Each row was made from one walk, in order. Every step used is in the known rows, and no mark comes twice. Write each row's walk.
Known rows
q-a-v: [-16.8  -9.4 -14.8 -15.3  41.1  -5.5 -15.8 -12.7   2.2   9.1 -12.2 -45.9
   9.0  23.5   1.9  13.8  10.7  12.7  26.1  15.8  -0.2 -30.0  -2.4]
g-q-a-p: [ -3.5  -2.7   7.4 -36.1  38.1   3.5 -14.7 -15.1  52.0  -7.3  24.1 -27.4
   8.4  19.1  23.2 -42.6  36.1  14.6  41.4   8.1   7.9 -48.2  -8.1]
l-m-q-g: [ 12.5  23.8 -16.0  12.4  -2.2  29.5   9.6 -18.6   8.0  23.3  36.0 -19.7
 -23.5 -14.1 -21.1  11.3  18.6 -10.5  31.6  27.4 -30.6  15.3  29.6]
g-q-a-v-m: [-52.3   7.6  11.4 -47.4  26.8  11.1 -37.8 -17.5  22.2  15.8  22.7 -39.0
  16.1  24.0   2.4 -11.1  10.0   3.5  11.3  15.1   3.1 -65.0  -5.1]
w-l-m: [ 21.6  28.1   2.5  -4.3  11.1  -2.4  31.0   5.0  35.5 -13.9 -22.4  32.7
  -8.0 -12.3   2.0 -25.7  28.4  -5.5  24.9  26.0 -25.3   8.0   7.2]
g-q: [-15.2  -4.8  -1.8 -23.5  -7.6  15.9 -13.4  -7.1  15.7  -2.3  26.8  14.9
   3.9   8.9  11.8 -17.7  25.6  -3.1   3.4 -17.8  15.0 -16.2  -1.2]
a-v-m-l-w: [-35.9  14.3  -0.1 -39.2  24.4   1.4 -14.1  -0.5   9.0  25.1 -50.8  23.8
 -13.8  -2.7 -45.3  14.6   7.6  -8.0   1.4  49.5 -18.6   0.3  39.0]
a-p: [ 12.4  12.3   9.9  -7.2  14.2   8.8  13.3  -5.3  24.3  -8.6  -4.4 -26.4
 -11.8   9.6  11.5 -15.5   9.5  21.1  25.5  28.6 -11.8 -16.6   1.6]
l-m-q: [ 21.7  46.2 -15.3   8.5   4.9  15.2  10.7 -12.5   6.2   7.0   6.6   0.9
 -31.2 -24.7   2.4  -6.3  27.7 -21.6   0.6  31.5 -12.0   0.9   5.5]
a-l-m-q-g: [ -4.8  22.0 -25.9  -7.6  23.5  10.5  13.5 -31.4  28.6  12.6  17.4  -1.4
 -35.0  -2.5 -33.2   8.2  20.2 -22.1  38.8  60.6 -48.9   9.4  37.9]
a-l: [-15.5   2.4 -12.1 -19.3  25.4 -19.9   0.1 -14.7  20.4 -10.6 -19.9  17.1
 -14.2  14.4 -12.8  -3.0   1.3 -10.4   6.0  33.1 -18.0  -7.1   6.9]
g-q-m: [-40.8  13.5   5.1 -11.7   2.3   6.6  -7.3 -16.7  20.1 -12.2  -1.2  -7.2
  21.1  11.8  -5.0 -26.4  38.1  20.8  34.2  40.3  14.5 -25.7   3.6]
l-m-q-a: [ 15.8  33.3 -18.8  -0.2  34.2  -8.0   1.4 -15.4  16.5  10.5   9.2 -20.1
 -13.8 -18.2   2.2 -16.7  34.7 -23.6  11.4  33.6  -6.6 -13.8  -2.9]
l-m: [ 13.8  25.5 -15.6  13.0  -5.9   4.1  20.7  -5.3  16.1  -4.8  -0.1  -2.4
 -11.3 -17.1  14.8  -7.8  10.0  -1.5   7.9  19.3 -11.4  -2.8   4.5]
g-q-a-l-m: [-18.9  12.4 -31.6 -38.0  41.1 -20.1  -4.7 -31.7  62.9 -12.7  12.2  13.4
  -5.3   7.6  15.1 -39.9  39.9 -15.8  28.7  39.0  -8.9 -40.8   3.8]
q-m-l: [-31.9  22.4   9.5   0.3  19.2 -16.1  -0.7 -15.4  13.8 -13.4 -34.6  -4.7
   9.6 -10.0 -58.4 -12.8  33.1 -18.1  25.3  70.6  -1.9   3.0  17.0]
w-l-m-q-a: [ 22.8  39.1   0.2 -12.5  52.4 -15.7   9.1  -3.7  33.5  -0.2  -9.8  15.1
 -11.4 -13.7 -11.0 -31.1  51.8 -31.4  28.2  39.0 -23.7  -0.7  -0.3]
p-m-q-g: [ -3.9  15.7  27.4  17.9 -10.6  28.1 -18.3 -28.3  -0.8  37.6  33.0 -29.9
  -6.1 -22.1 -26.7  22.6   7.4  19.8  23.0  31.3 -30.0  38.2  35.0]
g-q-a: [-18.5 -15.9  -1.0 -29.0  18.9  -5.5 -27.5 -11.2  28.2   4.1  30.9  -2.4
  21.3  12.0  14.3 -27.4  28.4  -7.5  14.9 -16.7  19.3 -26.1  -8.9]
v-a-l: [-29.4  -0.9   3.9 -26.1  45.5 -28.8  -1.0 -14.7   8.9  -7.0 -23.0  27.3
  -1.2  -4.8 -38.2   4.8  -5.1 -73.6 -19.1  60.4 -27.1  -4.7   3.0]
a-v-m-l: [-36.6  25.4  17.1 -27.4  17.8  10.5 -16.5 -13.4   6.4  11.1 -11.7 -17.5
 -15.7  -0.1 -50.5   9.8   1.7 -27.2  -4.9  45.0 -16.8 -17.6  14.4]

Which walk is each row?
[ 20.4  49.1  38.0   5.4  10.1  23.5  -3.1 -28.4  19.8  13.9  -1.4 -32.2
 -24.5 -21.2   4.8  -3.8  28.5  31.6  17.2  59.0 -20.9   5.8  12.0]	a-p-m-q
[-25.2  14.7  -7.1  -8.8  26.2 -28.5  -1.2  -1.8  15.2   1.7 -73.0  32.7
   6.5 -11.5 -51.1  -4.5  34.3   4.2  32.0  70.5  -4.1  26.6  40.4]	q-m-l-w
[  0.8  -0.8 -14.4 -20.7  19.2 -18.7  -6.5   5.5  12.8  13.0 -42.7  53.7
 -12.5 -14.2 -31.3   3.7  19.9 -20.3   4.6  17.6  -4.6  39.5  38.4]	m-l-w
[ 18.1  23.2   1.9  -3.0  18.2  21.6  22.2  -7.7  27.4  12.0  14.4  15.0
 -20.0 -10.3 -34.5  -6.7  35.6 -16.1  48.8  28.6 -47.4  30.2  30.9]	w-l-m-q-g
[-17.9  29.4  23.8 -19.0  35.5  -9.9 -24.6  -7.4   5.8  21.7  16.4 -22.9
   3.0 -13.5 -24.8 -13.9   1.3 -26.6 -18.3  36.8  -5.3 -32.1  -9.0]	v-m-q-a
[ -7.8  30.0  13.6  -3.3  37.4   8.2 -30.2 -35.0  -6.6  32.4  -8.3 -53.2
  -3.1  -5.5  -4.7  24.1  31.0  25.4  15.2  47.1  -9.9  -2.0   8.0]	p-m-q-a-v
[ 27.9  47.5  -6.4  -3.9  48.8  -0.3  13.3 -20.0  39.6   1.7   7.6 -41.8
 -26.3 -10.6  11.8 -30.9  45.0   0.5  36.6  58.0 -16.4 -33.6  -1.0]	l-m-q-a-p
[-33.0  12.0  14.9 -16.9  11.0  43.1 -19.5 -17.0 -11.7  42.4  26.7 -49.4
 -16.6  11.6 -47.6  35.9  -8.7  -1.7  20.1  39.4 -33.7 -14.8  26.3]	a-v-m-q-g
[ 36.0  49.1  11.3 -19.5  66.8  -7.2  23.7 -10.6  57.7  -8.5 -12.9  -8.1
 -23.4  -7.5  -0.4 -46.5  61.4  -6.6  51.4  64.7 -34.2 -20.2   1.2]	w-l-m-q-a-p
[-44.9  20.5   6.4 -23.6  15.3   0.7 -16.3 -23.6  27.6 -16.2  -8.9  11.7
  11.6  -2.2 -44.1 -33.5  55.8 -20.8  30.8  51.6  12.2  -8.3  16.5]	g-q-m-l
[-28.5  19.3  -4.0 -48.6  65.6 -41.0 -24.3  -6.7  29.5  28.0 -38.5  33.1
 -11.8  -0.7 -32.7 -10.2   6.3 -14.2  -7.2  65.8 -26.2 -19.8  25.5]	v-m-q-a-l-w
[ 11.2  29.7  36.7   9.0  -1.5   9.7  11.4 -23.8  28.7   3.5 -11.3 -34.5
  -4.7 -16.7  16.0  -9.8   9.6  54.1  22.3  52.0 -17.8   0.0  12.8]	a-p-m
[  2.6  26.5  25.5   4.3  25.1  -7.3 -25.6 -27.6   4.8  24.6   6.5 -26.5
   1.3 -29.0  -5.1   6.2  24.1   9.3   0.0  39.3  -4.6   9.4   5.0]	p-m-q-a
[ -2.5  42.0  34.3 -24.8  49.7  -2.8 -13.2 -14.1  30.2  14.6  16.2 -45.8
 -12.0  -5.1 -14.8 -27.5  12.4  -1.9   6.8  58.3 -19.1 -50.1  -7.3]	v-m-q-a-p
[  5.9  19.1  23.4 -17.1  46.2 -27.4  -8.2 -21.2  54.6  18.6 -51.8   0.5
  -2.2 -28.0 -15.6 -15.3  38.1  29.5  36.5  66.5 -17.6  22.3  41.7]	q-a-p-m-l-w
[  4.6   6.9  -3.3  -8.0  38.7 -12.7 -24.3  -8.5  -2.1  14.3  11.9 -17.3
  -2.4  -3.4 -15.8  -2.3  22.9 -21.2   4.7  10.0   0.8  -8.2  -5.6]	m-q-a
[  6.0  19.3  35.6   3.6  30.7 -10.7  -2.6 -27.6  40.2   8.1  -5.2 -52.5
   9.9 -14.7  18.8 -16.8  13.0  49.1  32.8  52.6 -14.1 -15.0   5.2]	q-a-p-m
[-12.3  25.5  37.3 -31.5  34.8   1.5 -25.6 -41.5  67.0   2.2  14.9 -22.3
   1.5 -18.7  -9.6 -36.9  58.1   6.7  37.1  48.1  -3.3 -11.1  14.5]	g-q-a-p-m-l
[ -7.3  11.2 -12.4 -30.1  66.4 -31.3 -21.1 -21.8  16.8   4.8  -5.9   2.8
 -16.9   9.8 -25.5  -6.3  24.7 -32.5   7.8  45.1 -14.0 -18.6   3.1]	m-q-a-l
[  4.6  46.9 -30.7 -13.3  32.7  -2.2  12.7 -25.3  23.0  -4.0 -11.4  17.5
 -42.3  -8.7  -9.7 -10.4  30.8 -28.5   9.0  69.5 -28.5  -6.3  13.8]	a-l-m-q
[-29.5  28.6  12.5 -39.1  62.3 -27.3 -25.6 -16.9  25.6  12.8  -0.7  -2.7
 -11.5   1.1 -36.5 -12.7   1.7 -34.4  -8.3  64.6 -24.7 -39.6   0.0]	v-m-q-a-l
[ 17.4  21.0   7.4 -14.3  54.8  -4.0  -8.8 -14.0  20.4   9.9   7.4 -42.2
 -14.1   5.6  -0.8 -21.8  32.8  -1.3  27.4  36.7 -11.1 -29.7  -6.5]	m-q-a-p
[-18.7  19.9 -11.0 -13.9  44.1   4.0   6.7 -35.9  18.1  16.7  15.5   6.1
 -22.6 -18.5 -60.3  13.8  14.3 -85.1  14.7  87.4 -57.6  14.5  32.1]	v-a-l-m-q-g
[-30.6 -16.1 -12.7 -39.2  33.9  10.2 -29.5 -20.6  15.7   6.6  15.8 -29.2
  13.7  35.1  14.8  -7.3  35.4   8.9  30.8  -6.9  15.1 -40.4  -5.7]	g-q-a-v
[ 10.2  24.2  37.1   9.9   4.1  37.0  -1.7 -35.9  20.5  30.4  24.6 -52.6
 -18.2 -14.8 -15.5  12.9  16.8  41.2  46.3  60.3 -42.2  20.3  36.3]	a-p-m-q-g
